What can hang from each mark
Z615: Z502
Z502: Z162 Z425 Z615
Z543: Z615 Z624
Z425: Z502
Z528: Z268 Z425 Z615 Z624
Z268: Z502 Z528 Z543
Z162: Z528
Z624: Z528

Each row was made from one small tree. The marks that hang from a mark follow it in brackets, in the order of their numbers. Every link used is in the known rows. Write each row's tree.
Known rows
Z543{Z615{Z502{Z162 Z425}} Z624}: [-1.94 -1.90  2.16  3.11 -6.24  1.32  0.70 -0.52 -1.83 -0.23  2.93 -0.10
  0.22  4.31  4.55  1.61  2.31  2.58 -1.05 -1.32 -1.81 -0.71  5.54 -2.54]
Z162{Z528{Z268 Z425{Z502} Z615}}: [-2.65  0.91  0.12  2.37 -5.77  2.29 -3.34  2.27 -5.28 -1.44  0.70 -0.82
  1.04 -0.31  2.01 -1.30 -0.82 -0.31 -4.06 -3.34  0.90  6.14  0.15 -2.26]
Z162{Z528{Z268{Z543} Z425{Z502{Z615}}}}: [-2.97 -0.35  0.66  3.35 -7.38  2.04 -3.34  3.30 -4.13 -2.68 -0.53 -2.21
 -0.59  0.72  1.03 -1.36 -1.67 -0.26 -4.17 -4.70 -0.33  4.79  2.83 -2.86]
Z528{Z268 Z425 Z615 Z624}: [-3.11  3.39  1.11  2.89 -4.96  1.33 -1.99  0.39 -4.80 -0.59  1.79  1.01
  1.19  0.95  2.70 -1.82 -1.80  1.60 -1.93 -1.67 -2.09  5.46 -1.56 -3.08]
Z268{Z528}: [-1.64  0.19 -0.45 -0.40 -2.06  0.30 -0.83 -0.18 -0.34 -0.91 -0.89 -1.11
 -0.31 -0.37  0.06 -0.80 -0.17  2.96 -2.55 -3.37  1.77 -2.04  2.41 -0.81]
Z624{Z528{Z268 Z425}}: [-1.01  0.55  1.86  0.91 -3.92  1.13 -3.12  0.57 -6.14  1.00  1.06 -0.81
 -0.13  0.52  0.32 -2.78 -2.24  2.88 -0.66 -3.59 -0.19  1.96 -0.33 -3.04]
Z543{Z624}: [-1.78  0.57  0.08 -1.28 -2.22  0.49 -0.16 -0.12  0.64 -0.23  0.14 -0.24
  0.09  1.54  0.41  0.97 -0.69  1.04 -0.72 -0.76  0.07 -1.40  1.88 -2.69]
Z162{Z528{Z268{Z543} Z624}}: [-3.12  2.92 -0.91  1.71 -5.89  0.19 -2.32 -0.53 -2.71 -2.10 -1.06 -1.72
 -1.94 -0.51 -0.87 -1.02 -2.91 -0.09 -3.31 -1.92 -1.10  2.05  0.85 -2.55]
Z162{Z528{Z268{Z502} Z425}}: [ 0.15  1.11  0.22  2.19 -6.46  2.98 -3.57  0.10 -4.88 -1.75 -0.16 -0.92
  0.31 -1.14 -0.55 -2.03 -2.35 -1.08 -1.57 -4.61  1.34  5.52 -0.90 -2.30]
Z528{Z268{Z502{Z162}} Z425 Z615}: [-1.44  2.77  3.20  3.51 -4.76  2.79 -1.86  3.35 -3.16 -1.39  1.99  0.77
  1.13  1.61  2.16 -3.67  0.15  1.87 -1.09 -3.55 -0.13  4.43 -0.59 -1.52]
Z162{Z528{Z268 Z615}}: [-3.73  1.09 -0.95  1.03 -4.07  0.12 -2.61  0.49 -2.51 -0.62  0.92 -0.68
 -0.15 -1.75  0.80 -0.99  0.66  0.43 -2.61 -1.62  1.25  1.00 -0.28 -1.08]
Z528{Z615}: [-2.31  1.07  0.29 -0.35 -2.24  0.14 -0.69  1.15  1.03 -0.23  1.07  0.39
  0.23  0.12  1.88 -0.64  1.28  1.25 -2.10 -1.34  1.09 -1.07 -0.08 -1.44]
Z162{Z528{Z268 Z615{Z502{Z425}} Z624}}: [-2.91  1.08 -0.30  4.00 -8.32  0.48 -2.08 -2.16 -5.80 -0.48  1.42 -0.82
  0.96 -0.45  3.55 -0.91  0.27  0.63 -2.86 -2.48 -1.75  4.54  0.41 -2.51]
Z615{Z502}: [-0.54 -0.38 -0.29  0.56 -3.58  1.04  0.37 -1.43 -0.45  0.16  0.68 -0.72
 -0.48  0.08  2.75 -0.25  0.36  0.93 -1.22 -3.25  0.94 -0.52  0.79 -2.25]
Z624{Z528{Z425}}: [-0.16 -0.65  1.55 -0.21 -2.98  0.97 -3.03  0.47 -3.42  0.77  0.59 -0.63
  0.30  0.66  0.69 -1.77 -1.49  2.62 -0.94 -3.22  0.26  0.24  0.34 -2.99]
Z502{Z162}: [-0.70  0.20  1.55 -0.02 -0.58 -0.27 -0.49  0.75  1.58 -0.06  0.99  0.55
 -0.30  1.76  1.22 -1.77  0.91  2.30 -1.21 -1.17  1.68 -1.65  2.04 -0.66]
Z624{Z528{Z425 Z615}}: [-2.06 -0.04  1.66  0.05 -3.31  0.69 -3.18  1.87 -3.16  0.52  1.40 -0.14
  0.84  0.45  1.77 -1.79  0.18  2.98 -1.51 -2.85 -0.20  0.00 -0.50 -2.72]
Z268{Z502}: [ 0.31  1.18  0.57 -0.17 -3.85  1.82 -0.37  0.75  1.04 -1.40 -0.21 -0.21
  0.27 -0.02  0.01 -1.35 -0.64 -0.34 -1.29 -3.20  2.02  0.29  0.49 -1.95]
Z425{Z502{Z162{Z528{Z624}} Z615}}: [-4.78 -1.02 -0.15  2.72 -3.24 -0.27 -1.91  2.50  0.52 -1.61  0.91 -0.75
  1.75  1.88  2.12 -0.92  0.95  1.27 -4.04 -1.60  0.97  1.26  4.57 -1.98]
Z502{Z162{Z528} Z425 Z615}: [-1.02 -3.02  1.64  1.64 -3.80 -1.26 -2.87  0.30  0.28 -0.31  1.39  0.15
  0.92  1.43  1.88 -1.42  3.00  1.85 -2.05 -1.42  1.62 -1.28  4.68 -0.56]
Z268{Z543{Z615{Z502}}}: [-2.63 -0.29 -0.19  2.29 -6.93  1.99  0.87  0.26 -0.30 -1.75  1.05 -1.64
 -2.74  1.04  2.97  1.33  0.43  0.58 -2.83 -3.49 -1.06 -1.41  2.84 -2.73]
Z528{Z268{Z543} Z425{Z502} Z615 Z624}: [-3.57  4.37  1.81  3.46 -7.23  2.57 -1.37  3.23 -4.61 -2.66  0.26 -0.80
 -0.02  2.21  2.48 -1.89 -3.05  0.53 -4.52 -3.14 -2.86  6.80  0.40 -3.73]
Z624{Z528{Z615}}: [-3.34  0.48  0.73 -0.82 -2.48 -0.40 -2.11  2.17 -0.75  0.71  1.15 -0.86
  0.07 -0.12  1.15 -1.41  1.10  2.91 -1.57 -1.95  0.65 -3.06  0.19 -2.02]
Z425{Z502{Z162 Z615}}: [-3.03 -1.27  1.94  1.58 -1.79  0.13 -0.17  3.95  1.93 -0.73  1.43 -0.14
  1.11  3.08  2.76 -1.49  2.06  2.23 -2.76 -2.20  1.94 -0.72  4.64 -1.33]
Z615{Z502{Z425}}: [ 1.53 -1.06  1.33  1.13 -5.56  0.88  0.00 -2.39 -1.79  0.33  0.72 -0.50
  0.21  1.07  3.32 -0.63  0.62  0.99 -1.42 -3.29  0.36  0.67  1.93 -2.15]
Z425{Z502}: [-0.73  0.40  0.52 -0.42 -2.54  1.00 -0.06  1.53  0.38 -0.70 -0.16 -0.66
  0.27  1.12  1.32 -0.56 -0.54  0.16 -3.13 -2.48  2.32  0.87  2.28 -2.04]

Which tree is each row?
[-2.89 -0.20  2.29  3.66 -3.29  1.23 -1.23  3.13 -1.12 -1.14  1.82  0.64
  2.51  4.03  3.76 -1.85 -0.28  2.40 -2.98 -2.36 -0.68  4.02  3.67 -3.04] | Z528{Z425{Z502{Z162 Z615}} Z624}
[-1.90 -0.29 -0.22  1.02 -4.74  1.96 -3.13  2.13 -2.45 -1.63  0.26 -0.44
  1.40 -0.18  2.08 -0.45  0.09 -0.51 -4.39 -3.22  1.42  4.06  0.65 -2.14] | Z162{Z528{Z425{Z502} Z615}}
[ 0.16 -0.20  1.82  1.90 -4.35 -0.52 -2.83 -0.79 -3.32 -0.19  0.96 -0.20
 -0.31  0.91  0.76 -2.51  0.74  1.63 -1.94 -1.57  1.27  1.73  2.87 -0.43] | Z502{Z162{Z528{Z268}} Z425}
[-1.98 -2.56 -0.18  1.85 -4.97  1.54 -3.28  1.98 -1.95 -1.47  0.35 -0.82
  1.46  0.48  2.10 -0.35 -0.06 -0.27 -3.68 -3.76  1.67  3.33  2.74 -2.63] | Z162{Z528{Z425{Z502{Z615}}}}
[-2.52 -0.08  3.23  1.27 -2.86  1.43 -2.68  4.82 -2.78 -0.01  1.78 -0.57
  1.51  2.68  2.92 -2.94  0.71  3.80 -2.94 -3.12  0.31  1.24  1.87 -2.13] | Z624{Z528{Z425{Z502{Z162}} Z615}}
[-2.79 -1.43  1.19  3.67 -3.68  0.44 -3.84  1.26 -3.74 -0.48  1.85  0.07
  0.57  0.85  1.71 -2.16  0.75  2.30 -1.47 -2.93  0.37  2.78  2.14 -1.45] | Z502{Z162{Z528{Z268 Z425}} Z615}
[-2.52 -0.45  0.68  2.28 -5.18  0.98 -2.40  3.55  2.40 -3.21 -0.43 -1.42
 -1.00  0.72 -0.21 -1.94  1.26  0.34 -2.56 -3.68  1.04 -1.77  3.67 -1.08] | Z268{Z502{Z162{Z528} Z615} Z543}
[-1.41  1.46  1.48  2.63 -6.21  0.62 -2.68  0.90 -0.75 -2.11  0.92  0.40
  1.82  1.24  1.68 -2.34  1.14  0.52 -2.95 -1.60  0.11  2.33  1.67 -1.34] | Z268{Z502{Z162{Z528{Z615 Z624}} Z425}}
[-2.66  0.56  1.74  1.60 -8.67  3.64 -2.14  3.22 -3.35 -2.52  0.25 -2.17
 -1.13  2.61 -0.13  0.53 -2.23  1.13 -1.30 -4.06 -2.66 -0.11  2.71 -4.80] | Z268{Z502 Z543{Z615 Z624{Z528{Z425}}}}
[-2.25  1.24  1.01  3.33 -5.87  2.46 -1.15  0.04 -5.42  0.02  2.06 -0.04
  0.55  0.09  4.32 -1.37 -0.01  1.65 -1.49 -4.11 -1.25  4.37 -1.31 -2.68] | Z528{Z268 Z425 Z615{Z502}}
[-2.83  3.22 -0.17  3.56 -7.48  2.48 -3.58  0.84 -5.34 -2.33  0.71 -0.14
  1.61 -1.01  1.09 -1.99 -2.03 -0.65 -2.55 -3.32 -0.85  6.95 -1.96 -3.06] | Z162{Z528{Z268{Z502} Z425 Z615 Z624}}
[-3.25 -2.26  0.04  1.30 -1.69 -0.92 -2.54  1.25  1.58 -0.46  1.22 -0.13
  0.36  0.47  1.18 -0.97  2.52  1.94 -2.08 -1.67  2.09 -2.33  3.57 -0.69] | Z502{Z162{Z528} Z615}
[-2.90  1.99  0.70  3.26 -8.40  0.90 -0.50 -0.56 -2.64 -2.52 -0.64 -1.96
 -0.32  1.08  3.42 -0.78 -0.08  3.00 -4.18 -4.29 -2.93  0.46  2.99 -2.09] | Z268{Z528{Z615{Z502{Z425}} Z624} Z543}
[-3.40  3.75  1.01  4.61 -8.14  2.57 -1.08  0.37 -5.53 -1.78  1.04 -0.81
 -0.55  1.06  3.87 -1.49 -2.14  1.36 -2.55 -4.00 -4.17  5.37 -0.99 -3.84] | Z528{Z268{Z543} Z425 Z615{Z502} Z624}
[-4.07  0.20  1.40  0.43 -6.37  1.46 -1.62  4.18  0.55 -1.76 -0.45 -2.68
 -0.36  1.89 -1.00 -0.59 -0.60  1.71 -0.90 -3.72 -1.57 -3.47  3.66 -4.11] | Z268{Z502{Z615} Z543{Z624{Z528}}}
[-2.20  2.15  0.77  1.52 -3.87  1.00 -1.78  0.25 -2.03 -0.90  1.43  1.22
  1.62  1.10  2.95 -0.93 -1.01  1.38 -2.26 -1.44 -1.32  3.35 -1.10 -3.16] | Z528{Z425 Z615 Z624}
[-1.41 -0.43 -0.13  3.46 -4.86  1.37 -2.35 -1.99 -3.52 -0.74  1.09 -0.40
  0.95  0.94  3.29 -0.98 -0.89  1.36 -1.84 -2.98 -0.90  3.72  1.02 -2.71] | Z615{Z502{Z162{Z528{Z425 Z624}}}}
[-0.60  0.28 -0.10  1.58 -4.62  1.34 -3.63 -1.06 -5.14 -0.53  0.21 -0.46
 -0.15 -0.97  0.13 -1.33 -1.89  0.18 -1.87 -3.03  0.87  4.11 -0.30 -2.09] | Z162{Z528{Z268 Z425}}
[-1.55  1.34  0.65  0.54 -5.16  2.02 -1.77  0.64 -2.18 -2.79 -2.02 -1.81
 -1.13  1.92 -0.62  0.24 -2.81  2.77 -2.33 -3.82 -2.00 -0.19  3.47 -2.69] | Z268{Z528{Z425} Z543{Z624}}
[-1.77 -2.61  0.75  2.33 -2.86  0.34 -3.59  1.12 -0.90 -0.77  1.44  0.37
  0.89  1.03  1.99 -1.33  1.38  1.97 -1.68 -2.46  1.20  0.60  2.73 -1.30] | Z502{Z162{Z528{Z425}} Z615}
[-3.42 -2.32  0.22  1.61 -2.62  0.11 -2.01  3.22  1.27 -1.15  0.79 -1.00
  0.97  1.33  1.88 -1.05  2.11  1.18 -3.50 -2.23  2.65 -0.09  4.82 -1.06] | Z425{Z502{Z162{Z528} Z615}}
[ 1.30 -1.12  2.59  1.94 -4.26  0.44  0.02 -1.30 -1.07  0.41  1.47  0.08
  0.35  2.39  3.85 -1.70  1.78  2.47 -1.21 -2.66  0.34 -0.07  3.28 -1.25] | Z615{Z502{Z162 Z425}}
[-3.51  1.21  3.51  2.75 -3.64  1.63 -2.84  4.95 -5.62  0.15  2.11 -0.92
  1.16  2.47  2.68 -3.69  0.00  3.96 -2.67 -3.45 -0.29  3.31  1.38 -2.14] | Z624{Z528{Z268 Z425{Z502{Z162}} Z615}}
[-2.31 -1.61  1.17  2.78 -4.49 -1.43 -2.71 -0.52 -0.67 -0.60  1.55  0.47
  1.53  2.02  2.21 -1.44  1.78  1.91 -2.37 -0.66 -0.11  0.35  4.39 -1.52] | Z502{Z162{Z528{Z624}} Z425 Z615}
[-1.10  0.31  3.89  2.20 -6.78  1.25 -0.69  3.35  1.68 -2.65  0.29 -0.44
  0.32  4.48  1.07 -1.39  1.10  1.50 -0.88 -2.55 -1.65 -1.20  5.70 -2.44] | Z268{Z502{Z162 Z425 Z615} Z543{Z624}}
[-3.47  2.62  0.59  4.34 -6.64  2.09 -0.98 -0.58 -6.11 -0.22  2.12  0.02
  1.21  0.64  4.59 -1.35 -1.31  1.68 -1.71 -3.29 -3.03  6.11 -1.76 -3.66] | Z528{Z268 Z425 Z615{Z502} Z624}
[-2.32  1.26  2.28  4.37 -4.62  2.11 -1.10  1.14 -4.69  0.04  2.84  0.15
  0.65  1.55  4.80 -2.53  1.07  3.11 -1.04 -3.74 -1.30  3.70 -0.04 -1.69] | Z528{Z268 Z425 Z615{Z502{Z162}}}
[-3.13  1.10 -0.68  1.98 -5.47  1.76 -3.04  1.53 -3.08 -1.96  0.27 -0.30
  2.07  0.38  2.57 -0.44 -1.37 -0.47 -4.70 -2.27 -0.18  5.48  0.43 -3.12] | Z162{Z528{Z425{Z502} Z615 Z624}}
[-1.72  1.49  2.13  2.59 -4.06  2.69 -2.11  3.06 -1.54 -2.61  0.49 -0.06
  1.25  1.03  1.52 -2.96  0.78  3.48 -2.48 -4.86  0.75  1.45  1.54 -0.57] | Z268{Z502{Z162} Z528{Z425 Z615}}
[-3.39  0.75  2.21  3.14 -7.96  3.05 -2.25  4.03 -6.46 -1.57  0.98 -2.65
 -1.99  2.22  1.42 -1.24 -2.41  1.90 -3.90 -4.60 -1.46  3.01  3.13 -3.93] | Z624{Z528{Z268{Z543{Z615}} Z425{Z502}}}
[-1.66  1.53 -0.54  2.53 -5.35  0.93 -3.50 -1.84 -5.84 -0.84  0.50 -0.33
  0.34 -0.37  0.50 -1.31 -3.13  0.25 -2.20 -2.11 -0.85  5.78 -0.62 -3.13] | Z162{Z528{Z268 Z425 Z624}}
[-0.58 -1.95  3.31  1.70 -2.86 -0.79 -1.12  1.18  0.91  0.21  1.90  1.01
  0.96  3.07  2.93 -2.08  2.81  3.01 -1.34 -1.41  0.96 -1.50  4.46 -0.96] | Z502{Z162 Z425 Z615}
